What can hang from each mark:
gurof: fasu
busi: fasu lemapo moki
fasu: busi rogan
deba: fasu lemapo
lemapo: boraze deba rogan
moki: gurof

Each row was made from one small tree. The marks that hang from a mark follow it in brackets, in alphabetical order. Every link used is in the known rows. Write each row's tree.
Known rows:
moki(gurof(fasu(busi))): [ 49.7   3.2 -24.0  16.4 -13.9  -6.0  -9.0   6.7 -10.6   8.8  29.9 -18.9
   3.7 -38.9  32.1  -0.9   6.7 -22.1   5.4  12.7   8.7  -3.8   0.1  -3.2
   8.9 -13.1   2.4  11.1  -2.3   6.1   4.6  -3.1 -34.3]
fasu(busi(lemapo moki) rogan): [ 26.2  25.7 -37.7   4.6 -18.2  -6.3 -20.4   1.9  -8.2   8.3  -7.9  -5.5
   3.0 -39.0  21.4  -8.8 -19.9 -17.9   1.4   3.8  14.0  15.9   2.6  -3.1
  24.7  15.8  -7.6 -20.2 -13.0   1.5  -0.7 -30.6 -25.1]
gurof(fasu(busi rogan)): [ 41.9  12.4 -41.9  -3.5   0.4  -7.6   3.3   2.9  -0.3  19.0  14.6 -20.1
  -4.0 -17.2   3.2  -5.7  -0.3  -7.4   3.9   4.5  15.8   7.5   7.7  -1.0
  -0.6   2.1  -0.9   4.1 -11.7  10.1  -0.1 -17.9 -27.1]
deba(lemapo(boraze rogan)): [-15.2 -12.4   5.2 -32.8   3.3  -2.5 -21.4   6.0 -21.7 -27.1   1.7  -7.6
   1.8   4.5   5.3 -15.3 -20.9  -8.4   2.7  -1.4  -6.7   1.5  18.5  14.7
  -0.1   8.8 -12.6 -19.6   2.1   3.8  -9.0 -14.8  16.7]
gurof(fasu(busi(lemapo(boraze deba)))): [  9.8  12.5   3.5  -2.8 -18.9  -9.5 -29.3  13.0  10.5  -5.7   7.1 -21.6
 -17.1 -20.8   5.8  -5.7 -14.7 -18.4  23.1   8.9  20.7   4.5  12.5  29.1
  10.7  -0.8 -11.7 -32.5 -11.0  10.8 -13.8  -2.5 -17.9]
busi(fasu lemapo(boraze) moki): [  0.7  -4.5  20.6  -9.5 -42.6   5.6 -21.3   2.2   5.4 -24.5  -3.7   6.6
  -1.3 -36.8  29.7 -32.2 -46.9   1.1 -12.8   0.5  -3.2  -9.8  16.8  46.8
  36.5  10.9  -1.8 -42.3   4.8  11.0  -5.8   8.0 -14.4]
fasu(busi(moki(gurof)) rogan): [ 51.5  15.7 -53.1  24.3 -19.6  -6.8 -13.0  -4.8 -37.8  16.2  19.0 -15.7
  20.6 -56.0  43.7  -1.1  -5.9 -19.0   8.5   3.6   4.5  13.4 -12.5 -32.7
   1.8   5.6 -10.1  13.4  -4.3   0.2   6.6 -24.7 -29.9]
deba(fasu(busi(lemapo) rogan)): [ 30.0  22.0 -20.2 -12.7  -7.6  -6.6 -18.9  -0.9   0.0   4.5   2.1  -8.2
  -2.0  -8.5   9.4 -15.3  -7.4 -15.7   5.8   7.9  14.5  29.0  18.1  22.7
  28.6  -4.6  -3.6 -28.7  -2.2  18.9   0.3 -17.7 -29.2]
deba(fasu): [  8.4  -2.7  18.5  -7.8  -5.1   2.9  -6.4  -4.3 -10.2 -12.6   7.1   0.3
   4.1   5.5  -4.1 -11.2  -1.1   0.2  -0.6   2.9  -3.1  12.8  10.1  19.5
   3.2 -13.5   0.2 -19.1   9.5  12.7   2.0   9.0 -12.9]
deba(fasu lemapo(boraze)): [ -6.7  -3.0  32.1 -30.6  -4.7   8.3 -32.3  -0.4 -29.1 -39.7  14.0  -7.4
   0.1   7.9  -9.4 -24.8 -11.6  -6.3  -3.1   6.7 -10.9   8.2  22.5  25.1
  26.6  -9.1   0.6 -17.1  11.2  23.7  -7.4   6.4   7.2]
gurof(fasu(busi(lemapo(boraze deba) moki) rogan)): [ 22.2  19.6 -21.3  -2.4 -28.6 -11.9 -29.2   5.0  -4.1   1.2   3.3 -21.7
  -8.5 -40.5  16.1  -9.9 -32.2 -15.8  16.8   1.8  19.8  17.4   8.5  17.2
  -0.6  11.9 -21.6 -36.4 -17.8  10.7 -12.2 -18.5 -24.4]
gurof(fasu(busi(lemapo) rogan)): [ 37.6  20.9 -34.6  -9.0  -7.0 -10.9  -7.2   7.2  20.5  14.7   0.6 -12.6
 -11.3 -18.7  13.2  -7.4 -10.6 -14.1  -2.3   6.6  19.1  14.8  16.2  19.4
  28.6   2.8  -0.8 -16.6 -13.9   9.9  -3.9 -20.1 -32.1]
gurof(fasu(busi(lemapo(boraze) moki) rogan)): [ 34.0  20.5 -28.0 -12.8 -27.5  -2.9 -23.9   8.0  -5.7  -3.1   8.0 -15.3
  -2.2 -44.6  17.1 -25.2 -36.0  -8.3   1.0   3.9  12.3   0.9  13.5  21.3
  16.1  15.8  -8.7 -22.5 -16.2   9.9  -6.8 -15.6 -30.8]
deba(fasu lemapo): [  0.5   1.2  26.7 -18.2   2.9   2.9 -25.8  -1.5 -16.8 -24.7   6.3   2.3
  -1.0  15.9  -6.9 -12.3  -1.4 -12.3 -12.0  10.8  -6.5  19.8  19.4  20.3
  42.1 -13.3   3.7 -21.3  10.9  19.2  -0.6  -0.9  -0.3]
lemapo(boraze deba): [-18.2  -4.0   8.8   0.0  -4.7  -3.0 -15.0  -0.2  -8.4  -6.2   3.7 -11.9
  -5.4  -3.4  -2.5   2.6  -6.9   2.6  24.9  -3.9   3.3   4.3  -1.6   2.8
 -26.2   0.8 -16.5 -10.3  -2.0   4.8 -10.9   6.0  15.9]
deba(fasu(rogan) lemapo(boraze)): [  8.7   2.7   0.3 -36.8   2.3   0.8 -24.4  -6.8 -24.5 -28.9  11.7  -9.9
   0.6  15.6  -8.3 -28.3 -15.4  -2.8  -4.7  -0.3  -9.3  23.0  24.2  18.1
  18.8  -7.5  -4.2 -14.0   8.4  25.3  -7.4  -7.4   6.2]
moki(gurof(fasu(busi(lemapo) rogan))): [ 60.0  18.2 -42.4   4.0 -13.4 -15.6  -9.9   6.0  10.8  15.4  18.4 -17.8
  -3.2 -33.5  44.2  -7.3  -5.3 -25.4  -0.9   8.3  14.6  17.5   9.4   7.5
  33.7  -7.3  -0.3  -8.3  -4.8   7.0  -1.0 -16.9 -38.8]
lemapo(boraze): [ -5.7  -5.3  -0.4 -11.4  -6.4   5.7  -8.1   1.9  -6.9 -11.3   7.8  -8.0
  -0.2  -6.0  -2.5 -12.2 -10.4   7.9   9.7  -3.9  -3.9 -13.1   2.8   7.4
 -12.8   3.7  -2.7   3.7  -0.3   3.9  -3.4   7.0   7.4]

Which tree is each row?
[ 43.1  15.9 -40.2   7.0 -18.5  -3.9  -6.1   2.9 -12.7  14.2  10.9 -15.8
   4.4 -40.5   8.1  -9.1 -14.5  -8.6   0.8   4.5  12.5   8.4   1.4  -3.5
  -0.5  11.2  -5.7  -4.5 -14.2   6.5   1.5 -19.1 -35.2] -> gurof(fasu(busi(moki) rogan))
[ 33.5  21.0 -38.2  17.1 -29.2 -15.0 -35.7  -1.4 -26.9   5.2  11.3 -21.0
   8.1 -54.1  47.9  -3.7 -21.2 -26.1  28.9   2.5  11.5  24.2  -6.7 -11.6
   5.4   6.7 -24.8 -24.1  -5.7   4.1  -6.7 -22.0 -19.9] -> fasu(busi(lemapo(boraze deba) moki(gurof)) rogan)
[ 29.1   4.3  -2.3  24.7 -37.5  -2.3 -41.4  -4.4 -55.6 -14.6  28.6 -23.2
  17.7 -51.8  33.7  -9.6 -12.3 -22.0  34.8   9.3   3.6  16.3  -6.7  -1.8
 -11.9  -9.7 -22.3 -24.5   7.5  14.1   0.8   1.2 -27.0] -> lemapo(boraze deba(fasu(busi(moki(gurof)))))
[ -5.8  -3.0   4.6  -6.1 -19.7  -7.6 -11.1   3.2  -0.1  -7.9 -18.0   8.6
   5.9 -17.2  31.8  -8.2 -34.1 -11.9  -3.8  -0.9  -0.4  11.5  10.5  24.2
  14.5  15.6 -19.3 -48.7  -3.5  -9.6  -3.7 -16.5 -16.0] -> busi(lemapo(rogan) moki)
[ 12.2  12.2   5.7 -16.1 -21.6   3.1 -36.3   5.0 -13.2 -22.8   9.6 -12.3
  -2.7 -19.0   6.9 -23.6 -14.9 -12.2  15.0  10.5   7.3   1.7  19.3  36.0
  23.7  -4.2   1.0 -32.6   3.1  17.7  -1.9  -0.7 -25.3] -> deba(fasu(busi(lemapo(boraze))))
[  8.7  22.5 -26.9   3.1 -24.1  -9.5 -31.7   0.0 -15.1   1.1  -3.5 -15.1
  -2.9 -36.5  21.1  -6.6 -26.1 -15.5  27.8  -0.8  15.6  20.7   0.1   0.7
  -1.4  18.0 -22.4 -29.6 -14.0   5.2  -9.8 -22.9  -8.7] -> fasu(busi(lemapo(boraze deba) moki) rogan)
[ 26.3  -9.5  -7.8  14.7 -39.2  -8.6 -34.3  -2.3 -60.5 -13.1  23.5 -25.0
  21.8 -46.5  45.2  -9.5 -23.7 -23.9  38.4   4.6   3.4  19.8  -0.4   8.3
 -30.6  -4.2 -37.0 -42.2   7.0   7.8   1.9 -10.5 -29.4] -> lemapo(boraze deba(fasu(busi(moki(gurof)))) rogan)
[ 17.6   0.3 -10.0 -16.0 -34.0  -5.6 -26.8  12.9 -10.3 -15.8   4.2 -14.6
   0.5 -48.4  28.9 -23.1 -43.0 -16.7   6.3   5.6  10.5  -6.4  17.6  37.1
   2.9  18.3 -16.5 -44.1 -11.8   0.5  -6.1 -14.7 -35.7] -> gurof(fasu(busi(lemapo(boraze rogan) moki)))
[ -1.9   4.0 -10.7   5.7  -9.1 -18.1 -18.1   9.2   6.8  11.0 -13.4  -8.9
  -7.0  -4.2  22.4  13.0  -9.7 -27.0  27.7   7.3  23.7  26.2   7.3  17.8
  -2.2   7.1 -25.1 -49.5  -7.3  -3.5  -5.9 -27.9 -11.4] -> fasu(busi(lemapo(deba rogan)))
[  7.9 -11.8  22.1   2.2 -39.3 -12.2 -35.1  -4.2 -30.3 -26.5   6.8  -8.1
  13.3 -24.7  53.2 -15.3 -38.2 -25.1  20.2  -1.7  -4.6  31.0  10.2  34.7
  -4.1  -8.6 -37.8 -71.1  13.1   6.6  -7.8  -0.3 -18.6] -> busi(lemapo(boraze deba(fasu) rogan) moki(gurof))
[ 17.7   6.0  -8.1  -5.2 -30.6  -4.3  -0.1  -4.4  16.8   3.6 -13.4   8.4
  -1.4 -22.3  34.2 -22.1 -40.2  -1.5 -24.7  -2.8   3.4  15.6  15.7  33.3
  41.8  11.8  -5.0 -37.0   0.1   9.8  -1.9 -11.1 -20.8] -> busi(fasu(rogan) lemapo moki)
[ 14.3 -10.2   9.8   2.7 -37.4 -17.9 -25.8   5.3  -6.4 -17.6   6.9 -11.8
   4.2 -37.4  55.4 -11.8 -40.5 -23.8  13.1  -2.5   1.0  17.7   8.0  30.8
  -6.2   1.2 -34.5 -57.7  -0.3  -0.5 -12.6  -2.6 -20.8] -> busi(lemapo(boraze deba rogan) moki(gurof(fasu)))
[ 55.5  22.8 -30.2  10.2 -30.4  -7.9 -28.9  -4.3 -27.0   3.6  14.7  -8.7
  15.3 -47.2  53.1 -16.8 -16.4 -28.2   0.7   8.6   6.3  33.0   5.8   8.5
  32.4  -6.2  -8.5 -30.9   5.3  13.5   6.0 -21.1 -46.1] -> deba(fasu(busi(lemapo moki(gurof)) rogan))
[ -1.0 -13.2  14.6  -5.3 -35.0  -6.0  -4.2   3.0  10.3  -8.0 -17.0  12.4
   2.6 -19.0  46.4 -21.5 -45.5  -7.9 -18.9   0.7   1.3   8.2  19.9  53.1
  30.8  15.5 -15.0 -62.0   5.7   1.3  -1.3  -7.5 -22.0] -> busi(fasu lemapo(rogan) moki)
[ 63.5   8.9 -48.7  12.4  -7.7 -13.3  -1.2   2.2  -7.6  22.6  29.0 -23.2
   4.3 -38.3  32.6  -2.0   4.7 -16.9   3.8   6.4   9.8  10.8   0.6  -9.7
   5.0  -9.7  -3.3  13.2  -4.4   7.9   3.2 -14.2 -34.8] -> moki(gurof(fasu(busi rogan)))
[ 20.0   9.1 -22.1  -5.6  -9.8  -6.2 -21.1  -5.0 -29.8  -0.1  15.3 -27.8
  -0.7  -8.7  -3.2  -8.6  -2.9  -3.5  37.8   1.5  12.6  27.3   6.5   6.0
 -21.8  -7.9 -21.6 -17.3   0.2  22.7  -5.2 -10.3  -7.9] -> lemapo(boraze deba(fasu(busi rogan)))
[ 50.6  18.0 -28.2   6.3 -15.3  -4.7 -34.9  -6.2 -58.7  -7.2  24.5 -14.5
  19.9 -37.8  34.8 -14.3  -7.4 -33.8  -3.1  14.5  -1.3  33.1   7.1 -12.1
  37.7  -5.8  -7.2  -8.6   7.0  17.8   4.4 -26.9 -31.2] -> deba(fasu(busi(moki(gurof)) rogan) lemapo)
[  0.0   9.2   8.9 -10.6 -25.4  -5.8 -29.2  -8.5 -11.9 -16.9  -4.8  -6.3
  -0.8 -10.8  10.9 -19.4 -36.5  -5.1  13.2  -6.4   2.4  38.3  12.7  30.3
   2.7   3.7 -25.0 -59.6   0.4  18.3 -10.1  -4.4  -8.4] -> busi(lemapo(boraze deba(fasu(rogan))) moki)
[  6.4   1.4  -2.1  -4.2 -33.6 -13.1 -31.8  11.7  -7.8  -9.4  -2.2 -19.1
  -4.0 -37.4  27.0  -9.0 -38.9 -22.5  23.3   5.4  18.0   9.4  13.7  34.0
 -11.0  14.8 -31.8 -57.9 -14.2   2.1 -11.6 -16.0 -25.3] -> gurof(fasu(busi(lemapo(boraze deba rogan) moki)))
[ 25.7 -12.7   6.3   7.3 -42.9 -10.0  -7.7  -0.1  -0.9  -6.5  -4.1   8.3
  12.8 -39.3  76.1 -18.9 -41.4 -20.7 -18.9   1.1  -4.6  10.3  13.2  42.1
  33.3   2.3 -16.3 -51.1  13.0  -0.9   1.3  -7.1 -31.1] -> busi(fasu lemapo(rogan) moki(gurof))
[  3.4  -2.7  -0.8 -14.2  -6.2  -5.8 -10.9  -8.9 -13.3  -5.1   8.0 -17.6
  -0.5  11.4  -5.3 -11.6 -11.8   6.4  26.1  -6.3   1.3  31.7   8.6  13.1
 -28.2 -10.4 -23.6 -27.0   4.8  19.7  -7.2   1.7   7.2] -> lemapo(boraze deba(fasu(rogan)))
[ 28.2  -5.9 -12.2   2.4 -25.4 -19.8 -25.5  13.3  -5.2  -2.4  16.1 -26.3
  -3.4 -36.5  51.9  -4.4 -20.2 -32.4  31.1   6.6  16.0  11.6  10.3  24.6
  -3.7  -4.8 -28.0 -43.6  -2.4   3.5 -10.5 -11.9 -26.0] -> moki(gurof(fasu(busi(lemapo(boraze deba rogan)))))
[ 24.2   4.8 -12.1  -2.2 -27.6  -9.2 -18.7  11.3  -0.2  -4.2  -3.3  -6.6
   0.5 -39.5  33.0 -12.4 -33.5 -25.3  -0.5   8.3  16.2   6.1  16.7  33.2
  15.7  15.9 -15.7 -50.3 -10.6  -2.1  -0.8 -22.4 -41.4] -> gurof(fasu(busi(lemapo(rogan) moki)))
[ 13.7  22.2 -11.6  10.9 -23.7  -0.1 -27.5   5.7 -11.4  -3.0  -5.1  -1.1
   2.8 -43.8  20.5  -6.2 -17.5 -22.4   3.3  11.7  14.0   1.3   2.5   7.2
  34.3  16.2  -2.6 -23.1  -8.5  -2.5   1.6 -18.0 -26.0] -> fasu(busi(lemapo moki))
[ 33.2  25.4 -19.6  -3.1 -24.5  -3.7 -25.1  -4.6 -17.8  -1.5  -0.2  -4.7
   5.9 -30.4  17.7 -18.1 -21.3 -17.4   1.3   9.1  10.9  28.7  12.2  20.5
  29.9   4.6  -7.0 -39.1  -2.9  15.2   3.2 -21.7 -38.1] -> deba(fasu(busi(lemapo moki) rogan))
[ 11.9  -1.0  -1.4 -18.0  -1.4  -4.5 -28.2   4.3 -35.7 -15.5   8.6 -10.9
   5.3   0.8   8.3 -11.1  -3.2 -24.8   7.7  14.3   5.9  21.9  22.5  19.9
  23.0  -3.6  -9.0 -32.1   6.7  15.1   2.3 -24.4 -17.7] -> deba(fasu(busi) lemapo(rogan))
[  5.9  16.2  -8.9  -1.1 -30.2   3.6 -35.8   8.2 -16.5 -16.7   1.2  -7.6
   3.1 -45.1  18.5 -16.7 -28.1 -14.3  10.5   7.8   8.3 -10.1   4.0  12.7
  15.9  18.8  -6.8 -22.5 -10.7   2.2  -3.1 -11.0 -20.3] -> fasu(busi(lemapo(boraze) moki))
[ 53.0  11.8 -35.8  -8.6 -17.9 -10.3 -19.5   5.6   1.6   3.5  25.0 -24.8
  -2.5 -42.0  39.4 -18.8 -16.2 -20.2   6.9   4.1   9.7   3.6  11.9  15.5
  15.8  -4.2  -4.5  -4.8  -5.8  11.8  -5.3 -11.0 -30.4] -> moki(gurof(fasu(busi(lemapo(boraze)) rogan)))
[ 45.1  13.1 -31.2   3.7 -18.1 -20.1 -23.9   5.9   1.7   9.3  21.9 -28.8
  -8.1 -35.0  41.2  -4.3 -13.3 -24.3  23.3   4.0  17.5  20.5   6.8  10.6
   5.9  -6.6 -17.5 -20.9  -7.0  13.3 -11.7 -10.1 -23.9] -> moki(gurof(fasu(busi(lemapo(boraze deba)) rogan)))
[ 15.8   2.3 -15.6  15.6 -36.6 -15.7 -38.1   4.4 -30.5  -7.4   6.9 -18.2
  10.2 -51.1  59.2  -3.7 -29.4 -36.7  35.7   3.7   9.1  12.9  -1.8   8.5
 -10.1   9.7 -37.5 -46.8  -3.2  -4.0  -7.0 -21.4 -22.6] -> fasu(busi(lemapo(boraze deba rogan) moki(gurof)))
[-13.5 -19.6  20.9 -15.3 -25.3 -12.4  -9.8   3.9  19.8  -9.5 -13.7  -4.1
  -9.1   2.6  34.5 -15.3 -39.8  -8.0  10.8  -4.1   7.6  11.4  21.4  59.5
   4.7   4.9 -26.5 -66.4   7.0   9.0 -12.5   0.9   3.0] -> busi(fasu lemapo(boraze deba rogan))
[ 25.5  17.8  -5.3   6.0 -28.8  -2.4 -24.3   9.5   2.5  -4.2   0.1  -4.6
  -4.0 -43.7  19.1 -11.3 -20.9 -22.5  -6.2  12.4  16.6   1.4  11.0  21.0
  35.5  10.8   0.7 -30.3 -12.9   2.8  -1.4 -11.6 -39.7] -> gurof(fasu(busi(lemapo moki)))
[ 25.2  -0.3  -4.7   8.7 -40.9 -12.3 -18.6  -7.1  -2.8  -3.4   6.8  -6.0
   2.8 -39.5  59.1 -19.3 -39.3 -12.5  -0.2  -4.6   0.7  23.6   5.6  21.0
  21.2   0.0 -22.9 -42.4   7.6  12.9  -8.9  -2.6 -13.0] -> busi(fasu(rogan) lemapo(boraze deba) moki(gurof))
[ -2.1 -10.6  16.3 -25.4   3.3  -3.5 -18.6  -0.3 -22.1 -23.2   0.1   1.8
   4.0  19.1   3.2 -13.8 -11.5 -15.3  -7.5   6.2  -5.9  25.3  24.3  29.0
  22.7  -5.8 -11.1 -39.3  12.1  13.8  -0.5 -13.3  -4.9] -> deba(fasu lemapo(rogan))
[ 36.1  11.6 -31.2  -6.2  -4.7  -1.8  -8.1  -5.7 -20.3   8.0  13.4 -14.6
   5.3  -9.1  -0.7 -10.5   1.3  -6.1  11.9   6.0  10.7  21.7   8.6   2.4
   3.6  -5.4  -2.5  -8.7   0.7  17.3   5.1 -17.3 -24.4] -> deba(fasu(busi rogan))
[ 42.6  -6.1 -24.3  14.6 -29.1  -6.3   6.4  -9.9 -13.3  12.0  14.6  -1.1
  16.0 -38.9  52.6 -17.0 -26.4  -2.9 -18.9  -3.1  -5.2  13.4  -0.1   1.8
  21.3  -1.7  -6.5  -7.7  10.3   8.6   6.5  -3.6 -22.1] -> busi(fasu(rogan) moki(gurof))
